Known rows, with every step that occurs
tomat > rurim > vima > zese > rezon > gebok: [ -2.9  11.3  19.3 -11.7  -3.5   0.8  19.1   9.6  14.6 -20.1  -0.6  16.4
  -7.8  16.9  13.4  -4.4 -28.3   8.4 -32.4   7.5  17.8 -18.8  22.1  18.9
  26.2   0.1  -1.0 -18.2  10.8]
fepu > vima > piva: [ 19.3  -6.9 -17.1  31.9  -6.0  -5.2 -16.1  29.3 -52.3 -16.3  -1.4 -31.5
  -9.8 -22.0   3.7   3.7  41.7  10.5 -13.9 -17.7  -1.0  11.3  -3.7 -21.0
 -28.3  16.4 -33.4 -15.8 -37.1]
rezon > piva: [  1.3  -8.1  -1.4  19.0   6.4  -1.5  23.5 -16.4  30.2   1.3  -0.4   8.5
  17.3 -20.6  -8.5   2.2  -5.2 -13.2   9.6   5.1   0.3  -1.8 -36.0 -29.5
 -31.6   5.0   9.7  25.2  -0.5]
rurim > vima: [ 15.4 -16.0 -19.2  26.7  18.3 -19.9 -18.4 -19.7   2.1  15.0   3.7  32.8
   8.4  31.7   0.0 -13.5 -28.4  -7.1 -18.2  -4.5  -5.4   0.6   0.6  29.9
   5.0  31.6   0.0  17.0   6.6]
rezon > piva > vima: [ -5.8   2.2   3.3  28.4  36.7  -3.3  16.7 -29.6  46.5  10.3   6.1 -18.4
  16.0 -19.5 -25.5 -11.9  15.1 -12.4  12.0   0.8   0.4  -3.9 -41.9 -43.0
 -23.4   5.0  24.5  27.6  -4.6]
tomat > gebok > vima: [ 11.7 -10.9 -12.8  26.7  17.6  -3.9   8.7   6.7   2.5   9.0  14.1  11.6
   0.5  25.4  12.6  -6.2  27.0   3.1 -15.5  -3.8  16.3   6.1  -2.0 -35.6
  -3.2  -1.9  11.2  13.8  15.9]
vima > rurim: [-30.4 -15.0 -13.2  16.7  -9.6 -12.5  -3.3 -23.3  -3.7   3.5 -18.7  21.3
   8.2  15.2   6.2 -23.0  22.4 -28.7  14.5  26.0   5.3  -0.1  -8.0   4.9
  16.5  -2.2  -5.5  53.8  -8.8]
rurim > vima > zese > rezon > gebok: [ -4.5 -11.7  -6.0 -10.5   8.0 -12.2 -23.1  -8.6 -11.2  -0.7  -6.4  21.4
   5.0  23.9  21.7 -15.0 -43.3  13.5 -24.4   6.2  -9.9  -2.4   1.1  29.0
   5.0  17.3 -13.1   4.0  -4.8]
rurim > vima > gebok > rezon: [ -1.2 -32.6 -12.2   5.3   8.6 -21.6 -30.4 -17.5  -0.4  25.9   8.8  34.3
   9.8  25.8   8.6  -2.3 -19.5  -9.3 -11.2  -2.1 -16.1   5.6  10.2  31.1
  -1.0  40.7  -3.1   1.7   7.3]
rezon > gebok > vima: [ -7.1  -7.7  -9.3  -4.2   6.7  -0.7  15.6 -14.8  -1.7  10.2 -21.3   9.0
   1.7  39.0  -0.8 -12.3 -17.6   3.3  13.8 -11.7 -16.5  -0.1  19.0  24.6
   1.8   0.1  10.4  17.3  11.7]
rurim > vima > gebok > rezon > zese: [  2.8 -33.1 -11.9  -1.7  12.5 -23.7 -39.2 -21.6   1.6  31.9   3.7  26.0
   2.1  25.0  14.1  -1.0 -25.3  -1.7  -1.7  -3.5 -14.5   4.6   7.1  23.5
   9.8  45.6   0.2   3.1   1.4]
zese > rezon: [ 13.9 -13.8  16.0   4.5  -5.7  26.1  12.1  -1.7  21.3 -12.2 -10.6  -6.3
   2.9   6.9   6.7  -5.1  27.3  -9.6  10.2   7.9  -2.8   5.6 -26.8 -12.3
  -6.8   7.9 -19.6 -16.6 -25.3]
zese > rezon > piva > vima > fepu: [  9.8  -2.6  21.7  15.5  19.0  25.5  43.8 -10.7  59.5   1.3   1.0 -28.3
   2.7  -3.6  -6.9 -14.6  26.1  -8.3  12.9  18.5  -1.9  -6.5 -55.8 -38.5
 -23.1   8.3  -8.1   4.8 -30.5]
zese > rezon > piva > vima > gebok > tomat: [ -4.7  -0.6  29.5  -3.3   7.5  30.2  36.0  -7.8  62.8  -5.8   3.0 -32.0
   8.8 -21.3  -8.6  -1.4  33.6 -16.4  14.4  16.0 -11.5  -8.6 -39.0 -27.6
 -19.1   1.7  -1.1 -30.4 -18.6]
fepu > vima > piva > rezon > gebok: [ 27.3  -4.9 -12.9   6.4 -16.4   0.5 -17.3  31.0 -59.9 -22.8  -1.3 -31.1
 -21.0 -30.3  -0.2   1.8  39.8  17.4   2.6 -27.0 -14.7  16.7   0.1 -21.4
 -32.1  -8.7 -36.4 -18.0 -37.0]
vima > piva > rezon > gebok > tomat > rurim: [ 17.0   3.6  10.3 -29.1 -34.7   8.1  34.2  23.5 -15.8 -24.7   5.1  -9.0
 -16.1 -35.4 -10.4  23.7  -5.0   2.9   1.9 -10.1  -9.2  -0.8  -8.1 -13.5
 -25.5 -42.6 -18.8 -23.0  -9.1]
rurim > vima > zese: [ -6.0 -12.9 -23.5   8.1  20.3 -29.7 -37.3 -17.0 -26.1   6.9  -0.3  31.5
  12.5  15.8  17.8 -15.1 -47.1  11.9 -35.7  -0.8   1.2  -0.4  -4.6  25.4
   9.4  21.7   1.4  25.1   6.5]
tomat > rurim: [  2.6  13.0  14.7  12.8  -4.4   4.5  24.6   4.6  15.7 -19.4  -1.9  10.1
   0.0  -1.4  -3.1   1.5   9.9  -8.3 -15.5   1.3  31.5 -10.3   9.1  -6.9
  23.0  -6.7  14.1  -4.4  12.5]
vima > gebok: [-24.1 -18.9  -7.4  -1.0 -13.1  -6.5 -14.0  -8.7 -12.0 -12.7 -15.4  16.2
  26.5 -24.3  18.9  -9.5  29.6 -19.0  -3.4   1.7  -9.6   6.5   4.2   3.3
  -4.5  10.1  17.2  -7.1   7.2]
fepu > vima > gebok > rezon > piva: [ -3.0 -18.3 -11.5  14.1  -2.3  -3.9 -37.7  14.5 -36.1   3.2   0.6 -20.2
  -1.0 -20.5   8.0   1.7  50.8   3.6  10.3 -13.3 -10.4  17.9   6.2 -16.5
 -21.9  27.4 -16.2 -12.4 -21.3]
rezon > gebok > tomat > rurim: [-21.1  37.6  16.0 -23.7 -29.9  19.2  25.1  13.5   7.8  -9.2 -14.0  -3.5
   1.0  12.5 -15.8  13.2 -18.2  -6.3  23.6  10.6  -0.5  -8.0  49.0  34.7
  14.9 -32.7  15.4  -9.1  26.0]
gebok > tomat > rurim > vima: [ -3.8  34.6   7.3   2.2  -5.8   7.7  23.9   6.7  23.0   3.5  14.0   5.6
   1.8   3.3 -18.5  20.1 -23.7 -12.8 -13.3  11.3  20.7 -19.6  23.7  35.3
  31.9 -11.6  18.3 -19.8  34.1]
rurim > vima > fepu: [ 16.1  -6.5 -28.0  39.7  21.2 -21.1   5.3 -14.5   0.2  27.1   3.9  31.3
   5.9  41.9   5.4 -24.1 -39.8  -1.6 -23.5  11.5   4.0  -4.7 -13.7  31.3
   2.9  34.4  -2.3  53.9   2.1]
rezon > piva > vima > gebok > tomat: [-23.7   6.8   6.7  11.8  25.0  -0.6  21.5 -23.4  47.6   8.0   6.8 -22.2
  22.2 -36.7 -21.3  -5.0  20.9 -17.4   9.5   6.0  -6.4  -9.6 -29.1 -30.0
 -21.0  -0.4  32.4   5.8   7.3]
vima > gebok > rezon: [-22.0 -31.9  -2.6  -9.7 -10.3  -7.5 -29.6  -9.9 -13.4  14.6  -3.5  14.4
  16.6  -6.2  11.3   8.3  22.1 -13.5  14.9   1.4  -9.0  18.4   2.8  -2.8
  -9.2  19.9   3.6   0.5   1.7]

Rows
[-16.9  34.1  13.1 -22.0 -24.9  13.5  23.1  11.6  12.0  -4.0  -9.7   3.4
  -1.3  22.6 -15.3  10.7 -30.3  -4.8  16.1  10.3  -4.0 -11.4  54.0  47.0
  16.6 -23.3  12.7 -11.3  29.1] : rezon > gebok > tomat > rurim > vima
[-32.0  29.2  18.1 -11.2  30.3   7.7  -7.4 -10.1  12.3  -7.3  -4.1 -43.7
   3.7  -9.1  -9.3 -17.8  18.9  12.1  -3.6   6.9  11.5  -6.6  -6.1 -16.5
  23.9 -19.2  21.9  -1.8  -3.7] : piva > vima > zese > rezon > gebok > tomat > rurim
[-23.1  13.7  15.3   9.7  22.2   3.1  34.5 -17.2  57.2   0.5   9.4 -21.6
  17.0 -37.9 -21.3  -2.5  20.2 -17.6   3.4   7.6   2.2 -16.5 -22.1 -31.4
 -12.4  -4.7  34.3  -3.4  11.1] : rezon > piva > vima > gebok > tomat > rurim
[-10.2  21.7   0.8  -9.2  -9.5  12.7 -24.3  35.1 -48.8 -27.8 -10.6 -37.3
 -11.3 -17.9  17.6  -2.3  26.5  26.3  -8.9  -3.3   6.7   3.6  18.4  -2.0
   7.2  -7.6 -21.1 -26.9 -19.8] : fepu > vima > zese > rezon > gebok > tomat > rurim
[ -4.9  -8.6 -19.1  21.0  -5.1  -5.7 -38.6  16.3 -49.3 -16.5 -11.1 -17.8
   5.6 -25.1  15.8 -14.0  60.1   1.2  -4.4 -15.7  -8.8  14.0  16.8  -3.8
  -8.6  20.4  -7.4 -19.0 -17.6] : fepu > vima > gebok
[  1.2 -15.7  -7.2  -1.4  16.9 -14.2 -13.9 -12.1   1.8   1.4   2.7  21.6
   7.6   9.8  20.3 -11.8 -43.1   9.7 -30.5   7.2  -5.3  -6.2 -20.6  12.5
  -3.9  23.5 -11.6   5.5  -6.1] : rurim > vima > zese > rezon > piva
[  4.2  -5.4  14.3  -4.7   3.1  -9.1   3.7  -2.4  25.3   5.8   6.2  18.3
 -10.5  14.8   9.4   6.2 -16.3  -1.1 -16.5  -0.2  17.1 -14.7  20.4  10.0
  33.6  22.9  10.0 -17.7  12.0] : tomat > rurim > vima > gebok > rezon > zese
[-10.9  38.6  10.9  -0.4 -12.8  15.6  28.4  10.3  17.9  -4.5   7.3  -5.1
   5.6 -10.4 -19.1  23.7  -7.8 -13.9  -3.0  11.5  25.9 -15.2  17.9  18.9
  29.3 -24.4  22.4 -17.4  32.0] : gebok > tomat > rurim
[  0.8 -15.9 -10.1  -0.4  15.4 -14.6 -25.5 -11.4 -11.1   0.9  -0.2  23.4
   7.2  17.8  22.5 -14.6 -38.6  11.2 -32.8   5.9  -3.0  -2.4 -12.3  21.1
   6.1  23.1 -12.1   5.4  -5.7] : rurim > vima > zese > rezon
[-18.3  -3.8   5.2  17.7  29.0  -4.4  16.4 -27.0  45.3   4.1   3.5 -15.9
  22.2 -33.0 -15.6 -12.8  26.4 -16.4   7.3   2.2  -7.7  -6.0 -34.5 -38.7
 -24.7   7.0  29.3  13.3  -1.0] : rezon > piva > vima > gebok
[  4.3  -5.2  24.3 -16.2 -20.8  32.3  17.9   4.9  20.9 -16.5 -21.7  -9.7
  -1.4  20.2   5.3  -6.0  16.0  -5.2  26.9  11.1 -16.2   5.3   1.1   3.7
 -10.3  -3.9 -21.7 -19.1 -22.5] : zese > rezon > gebok
[-26.8  35.9  10.9 -31.0 -23.6   8.6  12.6  12.4  -2.2  -7.3 -12.1   3.5
   1.2  15.3  -6.4  10.0 -40.2   4.0   7.5  12.1  -0.9 -11.7  51.1  44.0
  19.1 -27.5  13.7  -7.3  28.9] : rezon > gebok > tomat > rurim > vima > zese
[ -9.3  -8.4 -14.5   3.7   1.0 -14.8 -12.6 -11.0   4.2  10.8   5.8  28.2
  16.4   7.8   5.4  -3.4 -21.9 -15.5 -21.1   4.3 -15.3  -7.8  17.8  48.3
   8.7  23.6  11.7 -14.5  21.5] : rurim > vima > gebok > tomat
[ 10.2 -11.7   7.0  12.9  -3.8   3.2  -7.9  15.2  11.7  21.1  26.1   7.1
  -3.0  14.3  -0.5  20.6  22.5   0.1  20.3  13.6  16.9  21.2  -5.3 -60.0
 -30.5  -4.5  -7.1  25.2   2.6] : tomat > gebok > rezon > piva
[ -9.2  34.0  14.4 -12.8  -8.0  13.0  24.2  12.3  19.6  -4.4  11.8  -1.2
  -0.2  -2.4  -6.4  19.9 -27.6  -3.6 -20.2  16.4  20.2 -21.1  14.6  30.9
  31.9 -14.3  10.2 -29.6  26.5] : gebok > tomat > rurim > vima > zese > rezon
[ -1.1  -0.6  -8.6   8.3   4.8   2.5 -32.9  20.3 -47.5 -21.3  -8.7 -31.4
  -2.7 -28.0  21.7 -10.2  31.8  24.1 -11.8  -5.9   2.3  10.4 -15.8 -27.3
 -14.4  10.2 -25.9  -8.9 -33.9] : fepu > vima > zese > rezon > piva
[-14.4  36.0   4.8  -6.9  -5.2   2.8  14.7   8.9   9.1  -0.4  11.6   5.1
   4.4  -4.1  -9.1  19.2 -33.3  -4.1 -22.1  12.3  23.4 -19.3  20.7  33.4
  34.2 -16.6  19.1 -16.8  35.0] : gebok > tomat > rurim > vima > zese
[ -3.6 -11.7  -6.4  -7.0  -1.1  -1.6  30.4  -3.2  -4.5   4.9 -17.9   0.5
  -3.1  28.4   1.2  -1.3 -20.5   6.0   4.3 -11.5 -18.7  -3.6  12.9  16.5
 -14.1  -0.9  -3.7   5.0   1.7] : rezon > gebok > vima > piva
[ 17.3   2.6  12.6  14.5  -2.9  -7.3  36.3  12.3  20.5 -13.9  11.8  16.6
  -8.7   9.0   0.3   8.0 -19.2  -4.8 -40.6   0.4  20.2 -20.0  11.1   8.8
  11.7  11.0  -4.7 -21.5   7.3] : tomat > rurim > vima > piva
[ 29.2 -20.6 -10.3  -2.3  -3.7 -16.2   1.3  -1.7 -10.9   0.5   9.7  21.9
  -9.8   8.7  -2.1   0.3 -34.8   2.2 -17.5 -13.5 -22.3   0.2  -5.5  18.3
 -21.3   5.7 -22.3  -3.8  -8.1] : rurim > vima > piva > rezon > gebok
[ 25.3 -17.6 -10.2  13.8   7.6  -2.9  20.4  17.7  -6.2   1.1  22.1   4.6
 -11.1   3.8  12.5   3.9  25.9   8.0 -20.6 -11.3   8.8   6.5 -16.9 -49.1
 -20.3 -16.5  -3.2  -0.4   5.2] : tomat > gebok > vima > piva > rezon
[-15.6  39.0   9.2 -15.3 -23.0  13.2  35.2  13.4  11.7   2.2  -9.7   3.1
  -2.5  27.1 -12.4   5.4 -35.9  -1.5  13.5  17.6   0.5 -14.0  46.8  47.9
  15.6 -22.5  11.2   6.6  27.1] : rezon > gebok > tomat > rurim > vima > fepu
[ 12.9 -25.3  -1.6  -6.3  16.7  -9.4 -51.7 -24.6  -4.3  50.4  -2.3  -8.1
 -14.7  27.0  -2.2  21.8 -13.8  13.1  48.2  -5.3  11.4  23.3 -19.1 -28.5
  15.1  28.8  -4.3  38.0 -20.8] : gebok > rezon > zese
[ 19.4 -12.4 -10.4 -27.3   0.0   2.0  -5.1 -16.9 -16.9  -1.8  -7.0  14.8
 -12.1  -0.5  -9.1 -13.9  -2.4   7.9  25.3 -30.8 -23.4  13.8 -13.1  -0.2
  -2.8 -36.5   4.6  16.6   6.6] : piva > rezon > gebok > vima
[ 34.6 -12.7 -10.2 -24.8   6.2  -5.9 -39.4 -25.1 -16.7   2.8  -8.5  -1.0
 -18.1 -27.8   0.9  -6.3   3.5  14.5  37.2 -25.9  -3.7  16.9 -40.9 -36.2
  17.9 -23.1   9.9  22.6 -16.0] : piva > rezon > zese
[ -0.4 -19.3   7.2  13.7  31.0  -4.6 -13.9 -27.1  29.0  46.5  18.9 -12.1
   1.3  12.4 -29.0  15.1   3.0  -3.7  35.0  -0.4   3.9  16.9 -33.5 -40.4
 -22.7  18.8   0.9  39.5 -11.5] : gebok > rezon > piva > vima
[-19.5  -7.8   6.5 -18.4   1.5   4.1  -5.0  -2.4 -10.6 -19.5 -11.9  -4.1
  14.2 -28.3  27.5  -4.3 -11.5  14.4 -14.4  15.5   6.8   1.0 -42.3 -29.3
 -13.5  -5.9  -9.0   7.2 -18.0] : vima > zese > rezon > piva
[ 15.0  15.7   4.8 -39.4 -21.2  10.0   1.2   0.4  -5.9  -9.9   2.3  12.5
 -14.8  -9.4 -18.9   1.9 -14.5   1.6  25.0 -14.0 -15.8   4.7  12.9  19.0
   8.0 -50.1   5.7  -4.2  17.8] : piva > rezon > gebok > tomat > rurim > vima
[-13.5  31.3  15.4 -23.6 -30.5  13.4  34.4  19.6   9.1  -7.8  -7.1  -2.2
  -4.7  15.1 -14.3  19.0 -33.0  -3.7   8.4  10.5  -5.9 -14.4  50.2  40.8
   5.2 -24.7   3.2 -19.7  21.4] : rezon > gebok > tomat > rurim > vima > piva
[ 20.3  -8.2 -15.0 -21.4   1.8   0.8   8.7 -14.4 -16.6   4.2  -6.9  13.6
 -13.2   4.3  -6.2 -19.2  -7.5  10.5  23.8 -23.1 -18.5  11.1 -20.4   0.3
  -3.5 -35.4   3.2  34.4   3.2] : piva > rezon > gebok > vima > fepu
[ -9.0  -6.1 -22.3  33.5  -3.1  -8.7 -30.8   5.7 -43.1  -5.8 -13.1 -13.2
  -7.5   2.5   7.3 -23.3  54.8  -5.4   7.9   0.4   1.0   9.8   7.4  -2.7
   5.8  11.7 -23.3  24.2 -29.0] : fepu > vima > rurim
[  9.7 -11.1   2.2  14.1  -4.8   1.2 -24.9  16.2  -7.1  20.5  20.9   8.4
  -4.6  24.9   2.5  16.0  29.3   2.7  18.1  10.1  20.2  27.0   7.3 -47.2
 -16.0  -4.8  -6.7  23.3   2.1] : tomat > gebok > rezon
[ 35.5  -9.5 -16.7   9.8  -4.4  -5.1 -29.0  23.5 -57.4 -14.9  -0.4 -38.1
 -25.9 -37.0   5.9   3.6  39.6  22.4   3.0 -29.7  -6.0  14.8 -17.8 -36.1
 -18.8   2.3 -32.0 -14.9 -45.5] : fepu > vima > piva > rezon > zese
[  1.1  -5.3  17.2   2.4  -0.3  -6.7  24.5   1.1  36.0  -0.2  14.5  25.0
  -2.0   6.8   1.4   6.9 -14.7  -9.8 -24.0   4.1  13.4 -17.2  15.3   8.9
  12.0  18.5   6.7 -19.2  18.3] : tomat > rurim > vima > gebok > rezon > piva
[-10.4  14.4  -7.1  -7.3  -7.0   9.8 -36.8  28.9 -58.5 -20.7 -13.5 -37.1
  -6.4 -17.0  18.0  -4.9  24.8  26.0  -2.7  -4.3  -1.8  10.5  11.9  -1.5
  -2.1  -3.0 -23.4 -17.7 -24.8] : fepu > vima > zese > rezon > gebok > tomat
[ 11.7  29.3  10.1 -17.2  -9.2   6.3  23.5  10.1  19.0   1.8  15.9  -6.5
 -14.2 -14.1 -14.5  28.5 -30.4  -1.0  -6.7   2.8  15.4 -19.6   7.5  17.2
  30.2 -20.5  10.7 -28.7  20.0] : gebok > tomat > rurim > vima > piva > rezon > zese
[ 15.6  -3.8  -4.2 -30.6 -17.8   5.5 -16.4  -9.7 -23.5 -13.8 -10.5  13.8
  -8.1 -13.1 -11.0 -10.7   5.3   3.6  36.0 -21.0 -21.5  20.5  -5.9  -4.7
  -8.4 -45.6   0.9  17.8  -1.0] : piva > rezon > gebok
[  1.1 -17.6 -14.3   7.1   0.9  -7.5 -58.0  11.3 -46.5   8.4  -7.6 -27.3
  -9.0 -13.7  15.2   0.7  48.9  12.3  16.8 -17.7  -6.5  20.8  12.6 -15.5
  -0.2  32.0 -13.6 -10.9 -27.4] : fepu > vima > gebok > rezon > zese
[ -0.5  31.4   9.3   0.2 -11.9   7.5  35.9  14.5  20.5  -0.9  16.9  -0.7
  -1.3  -4.2 -17.1  27.9 -26.4 -10.7 -20.9  10.9  18.3 -21.6  18.5  30.3
  20.8 -12.5   8.7 -28.6  28.1] : gebok > tomat > rurim > vima > piva
